What can hang from each mark
Q_391: Q_604
Q_641: Q_688
Q_124: Q_688
Q_363: Q_240
Q_688: Q_4 Q_240 Q_641
Q_240: Q_66 Q_604 Q_688
Q_560: Q_4 Q_240
Q_66: Q_4 Q_240

Each row was made from one small tree. The marks that hang from a mark follow it in brackets, in the order of their numbers. Every link used is in the known rows. Write each row's tree.
Known rows
Q_363{Q_240{Q_66{Q_4} Q_604}}: [  6.7  12.7  17.4  19.2   1.0  -0.2 -16.5  -4.5 -15.3  16.3 -17.0   2.8
 -21.0  12.7 -30.9 -23.1  -2.5 -14.2  18.3 -11.3 -18.2   5.7   9.9   9.4]
Q_641{Q_688{Q_240{Q_66 Q_604}}}: [ -0.9  -5.9  22.8 -12.5  -1.9   1.9   0.3  -0.4  19.4   4.7  16.1   3.9
   2.5 -18.0   0.0   5.5  -4.5   4.2   7.5  11.7   1.8 -14.7   6.4 -17.0]
Q_124{Q_688}: [ -6.1 -13.8 -54.7   4.8  14.0   8.2  26.5 -26.8  -4.2 -14.8 -24.2  11.0
  14.6  -5.1 -32.1  -3.9  -7.5 -22.3   0.0  -5.1  13.7  30.4  -6.2  22.9]
Q_363{Q_240{Q_66{Q_4}}}: [  7.2  10.9 -11.9  19.1   9.0  -3.5   3.0 -14.0 -28.0  21.1 -21.4  14.4
 -10.9  24.5 -43.5 -20.7 -15.6  -3.8  12.9 -10.4  -5.3  15.3  -1.1  16.5]
Q_560{Q_4 Q_240{Q_604 Q_688}}: [  7.1   3.1  -5.5   8.7  -1.7   3.4   4.9  -5.3   1.6 -26.4 -11.7  -8.3
  -6.5  -1.7  -8.9   9.6  32.0  -8.5  24.7 -25.3   9.7 -14.0 -53.0   5.7]
Q_66{Q_240{Q_604}}: [ 14.3   3.3 -20.3  11.4  -8.4  14.3   6.7  -4.5  -3.0 -10.3  -5.3   0.3
  -2.8   5.0 -32.1  -1.9   0.7 -14.1   6.0 -21.2   2.6   4.1  -4.7  -0.5]
Q_688{Q_4 Q_240{Q_66 Q_604} Q_641}: [ -2.2   8.0  32.9 -18.0  -1.1  -9.2 -11.4  20.0   6.4  10.6  18.8 -16.5
   7.1 -20.3  55.4   7.3   9.6  13.4 -16.2  13.5 -10.9 -13.4  12.3 -26.0]
Q_240{Q_688}: [  0.2  -7.6 -32.1   8.1  -5.6  14.6  24.6 -16.9   1.3  -0.5 -14.3  -2.3
  11.1  -1.9 -20.9   4.4 -14.5  -9.5  10.1  -6.7  14.2  20.9  -5.0  24.4]
Q_363{Q_240{Q_66 Q_604 Q_688{Q_4 Q_641}}}: [ -2.7   8.1  55.2  -4.6 -13.5  -7.0 -30.1   2.7  -0.9  22.1   8.6 -10.5
   7.2 -15.7  33.0  -6.4  -3.1   0.0  17.2  15.6 -18.1 -13.9  22.6  -2.1]
Q_66{Q_4 Q_240}: [ 12.2   4.0 -59.7  18.9   6.4  -2.0  21.3  -1.7 -16.8  -7.0 -12.1  19.4
  -9.5  44.6 -53.4  -2.3  -9.1   1.0 -17.8 -22.1   9.6  19.6 -10.4   9.9]
Q_391{Q_604}: [ -9.5   8.2 -61.4  -1.5   6.7   8.3  16.0 -43.9  -0.2  -6.5 -23.0 -12.4
  16.3  -2.2 -27.8   1.0 -12.2  -1.0  10.8 -20.6   9.3  21.9 -13.5  19.9]
Q_66{Q_4 Q_240{Q_604 Q_688{Q_641}}}: [ -1.4  -4.0 -12.7  11.3  -8.7  -0.8  -7.0  11.4  -2.2 -15.6   7.7  11.8
 -17.3  27.4 -15.2  -1.4   2.6   3.4  -9.8  -7.9   2.0   0.9  11.2   5.2]
Q_641{Q_688{Q_4 Q_240}}: [-10.1   0.3 -27.7 -14.9  -6.7  -6.3  18.0  -2.9  15.6  12.3  17.8  13.4
  19.5  -4.2  11.3  24.2  -8.4  18.4  -9.8   2.8   4.6  -7.4 -10.0  -9.1]
Q_688{Q_4 Q_240 Q_641}: [-18.2  -0.7 -30.3 -10.9  -6.3  -9.9   9.7   8.4  -2.6  12.6  16.2  -5.6
  15.7 -12.3  39.8   9.8  -1.1  19.2 -17.2  -1.9   1.0   2.0 -15.4  -9.5]
Q_363{Q_240{Q_604 Q_688}}: [ -9.2  -1.0   5.5  21.2 -23.5  18.5  -4.7 -16.6  -0.8   9.7  -7.6  -4.8
  -1.5 -18.5 -21.2 -12.8  -0.3 -21.6  39.2 -16.9  -4.3  -3.0  -0.6  19.6]
Q_688{Q_240}: [-11.3  -7.7 -44.8   4.6  -0.4   7.0  28.6 -11.6  -5.3   9.9   1.8   0.0
   5.7 -13.6 -10.0   5.9  -2.9   1.5  -3.5 -11.9  11.7  10.6 -19.6   3.0]
Q_240{Q_66{Q_4} Q_604 Q_688{Q_641}}: [  4.4  -2.5  26.5  -2.1   5.0  -3.0 -17.5  12.3   1.3  -4.9  -8.7  -1.1
  -9.1   9.9   7.3  -8.1  -7.2  -2.7  -6.2  12.0  -2.4  12.0  24.4   7.3]
Q_240{Q_688{Q_4 Q_641}}: [ -6.9   0.0 -17.3 -12.5  -7.6   0.3  10.1   0.1   4.8   4.5  -2.0  -8.8
  21.8  -4.5  28.5  10.4 -10.4   8.9  -4.9   5.2   7.1  16.5  -0.8   8.5]
Q_641{Q_688}: [ -4.3  -6.9 -38.1  -4.8  -5.3   8.7  24.4 -14.9   7.0  -2.2 -14.0  12.8
  17.0  -7.9 -32.7   0.1 -19.9  -3.0  15.9  -6.9  15.4  23.7 -18.6   8.9]
Q_363{Q_240{Q_66 Q_604 Q_688{Q_4}}}: [ 11.4  14.3  49.0   4.2  -7.9   2.1 -20.4  -5.2   4.8  25.7   0.1 -11.2
   2.0  -2.6  12.0   2.1  -6.4 -12.8  18.4   5.0 -14.0 -15.5  24.3   8.8]
Q_560{Q_240{Q_66{Q_4} Q_604 Q_688}}: [ 13.7  10.1  22.7  14.0   6.1   1.5 -17.8   9.8  -1.2 -12.2  -8.7  -6.4
 -20.2  30.4 -22.7  -4.3   5.2  -5.4   1.9  -3.4  -6.7 -10.4  -0.8   3.8]
Q_363{Q_240{Q_604 Q_688{Q_641}}}: [-23.8  -6.3   9.2  11.4 -26.4   9.4 -14.8  -9.7  -2.5   9.6   2.1  -6.8
   4.2 -27.5   3.1 -17.1   4.6 -13.3  35.6  -8.4  -3.8  -1.6  -0.6  10.8]
Q_688{Q_4 Q_240{Q_66 Q_604}}: [ 11.4  12.7  25.4  -9.1   1.9  -2.9  -4.1   6.7   7.5  15.3  13.9 -14.0
   4.4  -9.0  30.7  14.5   2.0  -0.1 -12.8   5.3 -11.5 -13.6  16.4 -14.3]

Which tree is each row?
[-19.9   4.3  -0.7 -15.2 -17.3  -4.0  -6.0  16.8   5.5   8.3  19.7 -14.8
  11.6 -26.9  47.4   8.2  16.3   5.5  -9.8  -3.7 -12.3  -7.1  -2.9 -16.8] -> Q_688{Q_4 Q_240{Q_604} Q_641}
[-17.8  -9.3 -10.3  -3.7 -11.8   9.5   5.6  -1.4  20.5  -1.7  17.8   5.5
   5.5 -22.7  -5.8   6.1   1.4  -1.8  11.1  -4.3   4.3  -8.1  -6.5 -12.0] -> Q_641{Q_688{Q_240{Q_604}}}
[ 10.6   5.7  33.3  -7.4   8.9 -10.3 -10.7   8.0  -0.2 -24.0  -5.2  -8.2
  -7.6  -5.0  20.4   0.8  29.4   8.6  14.7  -0.7   8.3 -20.6 -38.9 -10.6] -> Q_560{Q_4 Q_240{Q_66 Q_604 Q_688{Q_641}}}
[  0.0  -6.4 -42.5   9.5  -0.3  -5.7  11.0   4.5  -9.5 -10.1   4.3  21.3
  -7.4  36.1 -22.2   1.2 -11.7  14.5 -19.9  -4.9  14.4  11.2  -0.1  12.0] -> Q_66{Q_4 Q_240{Q_688{Q_641}}}
[ -4.3   0.5  12.6  -2.2   4.6 -10.0 -13.4  19.1  -6.9   3.6   5.6  -0.4
 -13.6   1.9  16.4  -9.0   5.7   9.3 -18.1   6.7  -7.4   1.4   9.7 -15.9] -> Q_688{Q_240{Q_66{Q_4} Q_604} Q_641}
[  7.0   3.8   8.7  -6.5 -14.9   0.4  -8.0  12.7   8.0  -5.2  19.1  -3.7
   6.5   6.6  23.2  13.0   0.4   3.9  -9.7  -1.7  -2.6 -13.8  15.0  -5.6] -> Q_66{Q_240{Q_604 Q_688{Q_4 Q_641}}}
[ -8.3   3.1  36.4  10.7  -6.2  -6.2 -23.6   1.1 -11.1  13.1  -0.7   5.0
 -14.9   3.3  -2.9 -19.8  -4.6  -4.5  16.4   3.9 -12.8  -1.2  21.1  10.6] -> Q_363{Q_240{Q_66{Q_4} Q_604 Q_688{Q_641}}}
[-14.7 -19.4  10.3 -12.7  10.5  -3.0  -3.7  -1.2   2.8  -9.8   9.5   3.3
   1.6 -27.6  21.9  -2.7   9.1  -4.6 -14.7  19.4  -1.4  -3.6  16.1 -11.4] -> Q_124{Q_688{Q_240{Q_66 Q_604} Q_641}}
[ 20.4  19.1  45.5  -1.9   1.2   3.4 -17.2   9.7   9.8  -3.8   2.1 -20.2
   1.0   9.0  15.7  13.0   7.7  -3.2   4.7   2.7 -11.5 -23.1   0.1  -8.9] -> Q_560{Q_240{Q_66 Q_604 Q_688{Q_4}}}
[ -6.2  -8.1  -7.0  -8.1   5.7  -7.0  14.5   0.6  -8.6  11.9   5.7  -2.5
   5.8 -15.6  20.8  -4.1  -7.0  17.0 -13.6  10.3   9.5   6.4  -9.3 -12.8] -> Q_688{Q_240{Q_66} Q_641}
[ 14.0   7.5 -34.4  17.6  -4.5   5.9   2.1   5.9 -10.0  -9.2  -5.7  11.0
 -16.2  33.7 -44.1  -7.3   3.1  -9.4  -7.2 -25.1  -4.2   8.7   1.7   4.0] -> Q_66{Q_4 Q_240{Q_604}}
[ 14.1  16.9   9.5  10.9   6.9  -1.8 -15.2  13.6  -8.7 -11.7 -17.3  -6.8
 -19.8  28.8 -30.6 -10.6  13.5  -6.1   1.7 -11.7 -11.8  -1.1 -13.2  -4.9] -> Q_560{Q_240{Q_66{Q_4} Q_604}}
[  6.2   6.3  30.1  21.6   0.0   2.7 -18.3  -4.7  -5.4  15.7 -10.5   6.0
 -20.1  15.5 -25.8 -16.7  -7.8 -13.7  19.1  -4.3 -12.6  -3.8  20.9  18.5] -> Q_363{Q_240{Q_66{Q_4} Q_604 Q_688}}
[-11.5 -12.1 -49.4  -4.9   8.3  -3.3  22.5 -10.7   5.1   2.9   7.2  12.3
  15.6  -2.5   6.7  16.0   0.5  -2.5 -21.2   3.4   3.6  -0.5   2.7   3.7] -> Q_124{Q_688{Q_4 Q_240}}
[  0.5  -8.2 -30.9   3.8  -9.7   3.7  18.0  -5.4  -2.9  -9.9   9.2  10.0
   6.8   8.7 -13.6   2.3 -11.0  10.7  -7.0  -3.6  21.6   9.1  -9.3   7.5] -> Q_66{Q_240{Q_688{Q_641}}}
[-16.2 -19.1 -25.1  -1.9  24.6 -16.4   6.9  -1.0  -8.4  -5.0   3.1  25.7
  -5.2  15.7   1.4  -5.8  -2.9  13.5 -31.7  22.5   5.3  10.5  10.8  -1.4] -> Q_124{Q_688{Q_240{Q_66{Q_4}} Q_641}}
[  7.4  -0.1  14.8  -1.1   3.0   4.4   4.1  -2.0   0.9   7.6   1.8  -8.3
  -4.2 -18.0   2.8  -0.7   3.9  -5.2  -1.6   1.4  -2.7  -7.1   8.5 -11.1] -> Q_688{Q_240{Q_66 Q_604}}
[ 10.7   8.2  45.6 -18.0  -1.6  -2.8 -17.2   9.5  11.7   3.6   2.2 -19.0
  11.6 -10.6  44.0   8.2  -5.3   0.3  -3.3  19.8  -5.2  -0.5  27.2  -4.2] -> Q_240{Q_66 Q_604 Q_688{Q_4 Q_641}}
[ -5.2  -4.1  23.7  -9.7  -1.5  -3.0  -4.9   8.0  -0.4   6.9   8.0 -10.5
  -2.0 -26.3  29.4  -5.8   6.7   4.5  -6.0   8.4  -4.5  -2.5   1.9 -20.0] -> Q_688{Q_240{Q_66 Q_604} Q_641}
[ 22.7  12.9  41.7  -8.2   2.5   4.6  -8.6  -0.2  13.4   5.6  -7.4 -13.4
  10.4  -2.5  20.5  12.9 -11.1 -10.4  -1.2   9.4  -5.4  -4.7  26.7   5.0] -> Q_240{Q_66 Q_604 Q_688{Q_4}}
[ -0.8  -6.0 -13.9  -3.2  15.1  -8.4  13.3   1.1   7.7   9.0   5.7  28.0
  -5.3  22.9 -20.6   6.2 -17.7  22.5 -15.9  13.5   7.4   0.9   3.0  -6.3] -> Q_641{Q_688{Q_240{Q_66{Q_4}}}}
[  5.2  14.6 -18.3   6.6   0.6   0.8   2.8  -0.4  -7.8 -25.9 -16.6  -9.2
  -6.5  -2.7 -17.6   0.0  38.3  -9.9  25.8 -33.4   1.2  -8.1 -67.8  -3.2] -> Q_560{Q_4 Q_240{Q_604}}
[-17.0 -16.1   1.1  -7.3  19.3 -13.1 -12.2   9.9   0.8  -9.4   6.5  16.9
 -12.3   2.7  10.6  -9.9   7.7   0.2 -26.1  16.5  -6.1   1.5  27.6  -8.4] -> Q_124{Q_688{Q_240{Q_66{Q_4} Q_604} Q_641}}
[-11.3 -11.0   1.4  -2.0 -14.8   9.6  -1.1   0.7   6.8  -7.4  -6.2 -13.6
   7.7 -25.3  12.3  -4.2   1.7 -10.7  17.0  -0.8   3.9  13.4   1.9   8.5] -> Q_240{Q_604 Q_688{Q_641}}
[ -9.9  -7.2  20.0 -22.4  10.1 -14.0 -12.5  10.6  10.6  -1.5  16.9   1.3
  11.1 -16.5  47.5   8.1  11.3   1.6 -25.2  24.5  -9.9 -14.2  29.2 -17.8] -> Q_124{Q_688{Q_4 Q_240{Q_66 Q_604} Q_641}}
[  4.3   2.6 -21.0   7.9  17.5  -4.5  16.5   1.1 -11.2  10.0  -3.6  11.7
 -10.6  24.0 -15.5   1.1 -10.4   9.3 -23.9   1.1   2.3   7.7   1.7   3.3] -> Q_688{Q_240{Q_66{Q_4}}}
[  0.5  -1.7  13.4   0.1  -0.9  -5.2   0.1   2.3  -5.3  -8.2  -1.7  -8.1
   3.7   0.8   2.1  -4.6  -4.0  13.0   4.0   8.8   7.5  -1.8 -22.6  -3.5] -> Q_560{Q_240{Q_66 Q_688{Q_641}}}
[  5.0  -4.5  35.8  -7.9  -1.6   4.9 -10.6   3.6   7.1  -5.4  -6.6 -16.0
   4.3 -18.6  19.9  -6.6  -9.3  -5.5   8.8  13.0   2.9   9.0  16.3   0.6] -> Q_240{Q_66 Q_604 Q_688{Q_641}}
[ -0.2  -3.0  16.6  -4.6   6.9  -4.5  -3.7  10.4  13.1   2.2  11.4  16.4
 -12.8   8.5 -14.0   2.2  -4.6   9.4  -4.9   6.8  -3.3 -10.1  11.9 -13.5] -> Q_641{Q_688{Q_240{Q_66{Q_4} Q_604}}}
[ 22.0   7.4   0.1   1.7  16.3  -9.0  18.4 -10.3  -6.4 -16.8 -15.5   1.2
  -7.2  14.6 -13.0  11.5  13.3   6.2  13.3  -5.3  18.5 -14.2 -50.3   4.6] -> Q_560{Q_4 Q_240{Q_66 Q_688}}
